Each row was made from one path, in order. Every step used is in the known rows, and no mark comes twice. Write each row's path.
In the rows, zero is written as 100.
Known rows
Y -> M: 93  112  97  93  96  84  91  94  100  96  96  85  90  85  94  120  104  107  91  111  115  108  88  79  105  74  95  112
T -> E -> W -> Y -> M: 101  113  99  94  98  104  95  99  100  91  133  96  117  117  88  138  125  109  97  93  118  65  106  91  88  156  94  106
X -> E: 67  89  106  103  98  115  83  94  110  86  101  71  121  93  121  121  109  107  93  83  106  84  96  117  97  138  106  102
W -> E -> X: 75  107  96  117  95  107  91  109  86  80  127  92  112  118  93  130  117  125  95  94  82  73  96  81  95  166  91  86
X -> E -> W: 75  100  99  94  107  122  84  109  103  90  104  67  129  110  118  141  109  111  94  102  108  81  107  103  87  169  109  97
M -> Y -> W -> E -> X: 89  114  104  91  63  107  101  105  107  78  116  60  78  85  112  99  103  118  98  123  117  88  88  61  79  107  80  104
G -> Y -> M: 92  117  94  95  61  86  96  93  92  90  104  58  78  89  105  110  98  115  93  128  131  102  104  59  82  56  83  121
F -> E -> L: 70  96  107  110  123  98  102  87  131  78  125  99  95  71  111  108  132  53  76  58  104  114  121  100  123  120  111  105
X -> E -> W -> Y: 69  93  107  98  112  129  90  108  109  92  108  64  124  110  115  145  115  121  101  105  115  68  100  96  85  171  114  100
T -> E -> W: 94  116  94  97  98  105  90  101  97  88  128  104  125  125  95  126  120  91  92  80  106  67  121  105  95  172  88  91
M -> Y -> X -> E: 83  92  112  92  68  121  87  94  102  75  95  48  85  75  120  105  102  121  96  106  122  61  70  94  61  62  74  112
P -> X -> Y -> W -> E: 100  108  100  71  72  107  86  111  112  100  128  86  94  93  101  116  106  126  91  82  105  65  96  76  124  114  104  107
T -> E: 87  105  100  105  87  98  89  87  105  84  124  108  118  107  98  106  120  87  90  60  106  71  111  116  103  138  83  96
T -> E -> X -> Y: 99  131  98  102  72  111  92  96  111  91  128  105  120  129  95  114  139  109  95  63  95  66  94  95  104  166  70  104
T -> E -> X: 88  121  94  108  86  110  89  92  110  90  126  104  123  131  105  120  133  98  93  68  95  73  108  105  92  163  72  97
M -> Y -> W -> E -> T: 84  103  99  85  55  102  104  101  112  71  130  60  91  64  115  98  99  115  92  102  125  85  96  74  84  107  91  106
Y -> W -> E -> X -> P: 83  112  99  97  74  101  99  111  104  90  126  77  101  103  103  129  112  124  96  108  100  90  123  50  101  132  90  97
W -> E: 76  92  104  115  99  95  90  105  82  75  124  98  106  93  85  118  103  114  91  88  92  71  101  95  105  140  101  86
P -> X -> E -> W: 77  94  89  70  97  130  73  110  108  102  116  64  124  118  127  150  109  109  91  95  108  70  98  107  89  156  114  100
E -> T: 67  105  83  95  85  103  95  95  123  85  121  90  128  86  114  120  118  102  86  53  111  84  115  100  107  134  99  93
L -> A: 76  92  104  107  92  102  93  89  110  95  89  124  82  80  85  130  114  87  94  59  116  92  134  91  118  78  84  91
Y -> W -> E -> T: 84  101  96  94  81  94  100  102  114  76  141  83  114  72  109  115  101  124  85  73  108  84  128  80  112  137  105  95
G -> Y: 78  111  99  106  71  98  96  95  98  87  102  68  85  99  111  98  99  107  96  109  125  84  121  69  90  79  81  103
M -> Y -> W -> E: 89  104  109  91  65  99  100  101  105  75  114  63  75  69  108  91  94  111  95  120  123  85  93  70  87  90  88  105
X -> E -> L -> A: 50  71  108  111  103  112  87  90  128  75  109  87  110  58  120  146  111  76  89  51  115  98  128  113  117  103  114  108
P -> X: 77  98  91  79  95  111  78  101  110  104  106  88  98  107  111  122  106  96  91  83  109  76  99  100  108  103  101  95
T -> E -> W -> Y: 90  109  101  100  102  112  95  102  103  89  131  101  122  123  92  131  125  102  99  82  115  54  116  99  92  172  93  95
P -> X -> E: 70  86  94  77  88  124  72  99  112  100  113  67  119  103  129  134  108  106  89  80  107  73  89  118  97  130  111  105
M -> Y: 78  106  104  94  75  106  96  97  106  83  91  70  76  83  107  89  104  91  98  114  125  86  79  84  84  81  80  101
Y -> G: 106  118  102  103  90  79  101  106  100  96  108  80  92  81  111  113  113  108  92  105  121  96  93  86  89  107  85  98
A -> L: 74  83  99  111  83  98  86  87  119  94  92  122  90  79  74  117  102  89  94  64  120  92  107  97  129  86  91  99

Write each row's path
83  106  104  93  108  121  98  117  96  100  100  76  96  119  88  152  117  127  107  118  120  47  114  50  82  110  92  93
E -> W -> Y -> X -> P
68  91  89  106  82  99  94  103  93  70  147  90  131  84  96  128  112  120  85  60  94  70  107  100  103  164  107  88
W -> E -> T
73  89  116  104  93  115  98  101  103  96  97  78  83  96  88  133  120  128  105  97  121  44  101  62  88  60  85  102
W -> Y -> X -> P
88  109  103  102  62  91  100  101  96  78  126  60  83  83  111  99  90  127  93  116  124  84  134  54  91  91  87  107
G -> Y -> W -> E
64  86  82  71  76  128  75  97  122  94  131  63  138  96  138  142  116  110  84  58  109  72  94  125  94  151  114  107
P -> X -> E -> T
104  115  93  66  73  103  82  105  109  109  111  84  89  98  96  124  113  117  91  92  112  80  71  77  117  89  99  119
P -> X -> Y -> M
84  101  110  102  106  97  100  96  111  97  99  82  84  86  90  126  113  122  102  110  127  83  84  71  101  82  103  113
W -> Y -> M
110  136  101  94  88  109  101  94  120  101  121  91  96  111  97  117  153  107  82  85  93  111  78  72  102  149  84  117
F -> E -> X -> Y -> M
89  123  99  105  106  116  99  91  120  97  117  95  102  120  109  114  148  90  82  79  90  106  100  91  95  162  84  99
F -> E -> X
88  99  107  85  74  126  88  103  97  77  96  45  89  87  118  117  103  121  97  118  121  58  78  88  57  83  77  109
M -> Y -> X -> E -> W
111  145  98  100  77  102  101  113  111  104  107  84  98  115  105  123  135  134  99  101  103  86  76  59  98  141  71  105
E -> X -> Y -> G
91  111  107  99  124  118  105  101  114  97  123  93  99  111  95  124  140  93  87  92  109  87  109  83  94  172  106  97
F -> E -> W -> Y
80  105  101  98  49  103  94  99  85  89  101  53  78  99  103  116  104  123  97  114  125  64  123  46  69  36  64  110
G -> Y -> X -> P
77  87  100  95  86  120  82  92  111  77  114  64  128  79  126  134  112  137  85  57  105  53  102  111  80  101  89  105
Y -> X -> E -> T
88  117  101  112  83  108  94  114  90  83  129  92  111  116  83  126  122  136  96  90  81  67  84  73  108  167  89  94
W -> E -> X -> Y
104  124  101  110  76  99  99  118  86  84  137  86  108  108  88  131  126  143  95  98  88  72  76  68  96  169  84  98
W -> E -> X -> Y -> G
69  73  114  107  102  115  83  89  115  72  102  80  99  60  115  144  105  107  88  53  110  64  125  106  100  52  93  109
Y -> X -> E -> L -> A
89  117  103  96  66  93  102  95  112  89  104  60  79  87  121  91  91  115  94  116  135  93  137  54  95  67  82  109
G -> Y -> W
89  102  109  93  74  110  92  96  100  78  88  64  68  79  107  95  100  113  97  108  122  62  78  81  72  42  66  105
M -> Y -> X
72  90  94  74  100  135  77  111  111  104  118  63  120  117  123  154  113  117  96  98  113  60  93  105  86  158  118  104
P -> X -> E -> W -> Y
89  115  102  102  92  100  98  107  109  85  124  84  100  100  107  119  105  130  94  101  98  87  120  66  106  136  91  94
Y -> W -> E -> X
91  137  98  102  88  115  95  108  117  101  97  93  101  125  98  116  131  125  101  91  95  81  84  64  112  138  76  99
E -> X -> Y
100  142  100  94  84  111  99  108  127  102  100  87  95  116  107  112  125  131  100  96  103  87  99  52  117  125  76  104
E -> X -> Y -> W
93  111  96  73  79  112  83  106  113  107  108  90  95  105  101  116  114  111  93  77  108  66  85  88  123  107  99  104
P -> X -> Y
71  88  109  111  113  100  103  82  133  80  122  116  85  59  99  123  136  49  75  40  108  117  138  98  127  104  105  106
F -> E -> L -> A
84  117  96  98  43  100  102  107  95  87  129  50  87  105  110  118  105  128  97  127  119  89  131  32  79  101  78  109
G -> Y -> W -> E -> X -> P
89  118  99  103  60  98  101  103  99  82  127  57  86  100  116  107  98  134  95  120  117  85  130  46  85  105  80  107
G -> Y -> W -> E -> X
69  95  101  112  102  92  91  87  119  70  135  107  117  83  107  116  117  62  87  47  109  81  127  113  121  120  98  102
T -> E -> L
84  108  94  97  51  93  103  99  103  75  141  57  98  78  118  107  96  129  88  97  124  83  137  58  88  107  91  108
G -> Y -> W -> E -> T
102  117  104  92  60  90  103  104  100  87  104  58  73  70  116  95  109  101  97  127  135  96  65  77  66  85  75  108
M -> Y -> G
97  108  90  66  63  110  88  109  119  95  143  82  111  88  108  124  112  130  86  64  107  64  97  79  121  132  107  109
P -> X -> Y -> W -> E -> T
66  122  88  100  75  116  94  109  106  106  96  79  104  135  104  140  133  105  102  109  98  95  104  55  90  127  75  94
E -> X -> P
119  129  109  97  75  84  103  111  105  99  109  89  89  81  94  104  121  124  95  93  117  83  77  71  111  111  83  108
X -> Y -> G
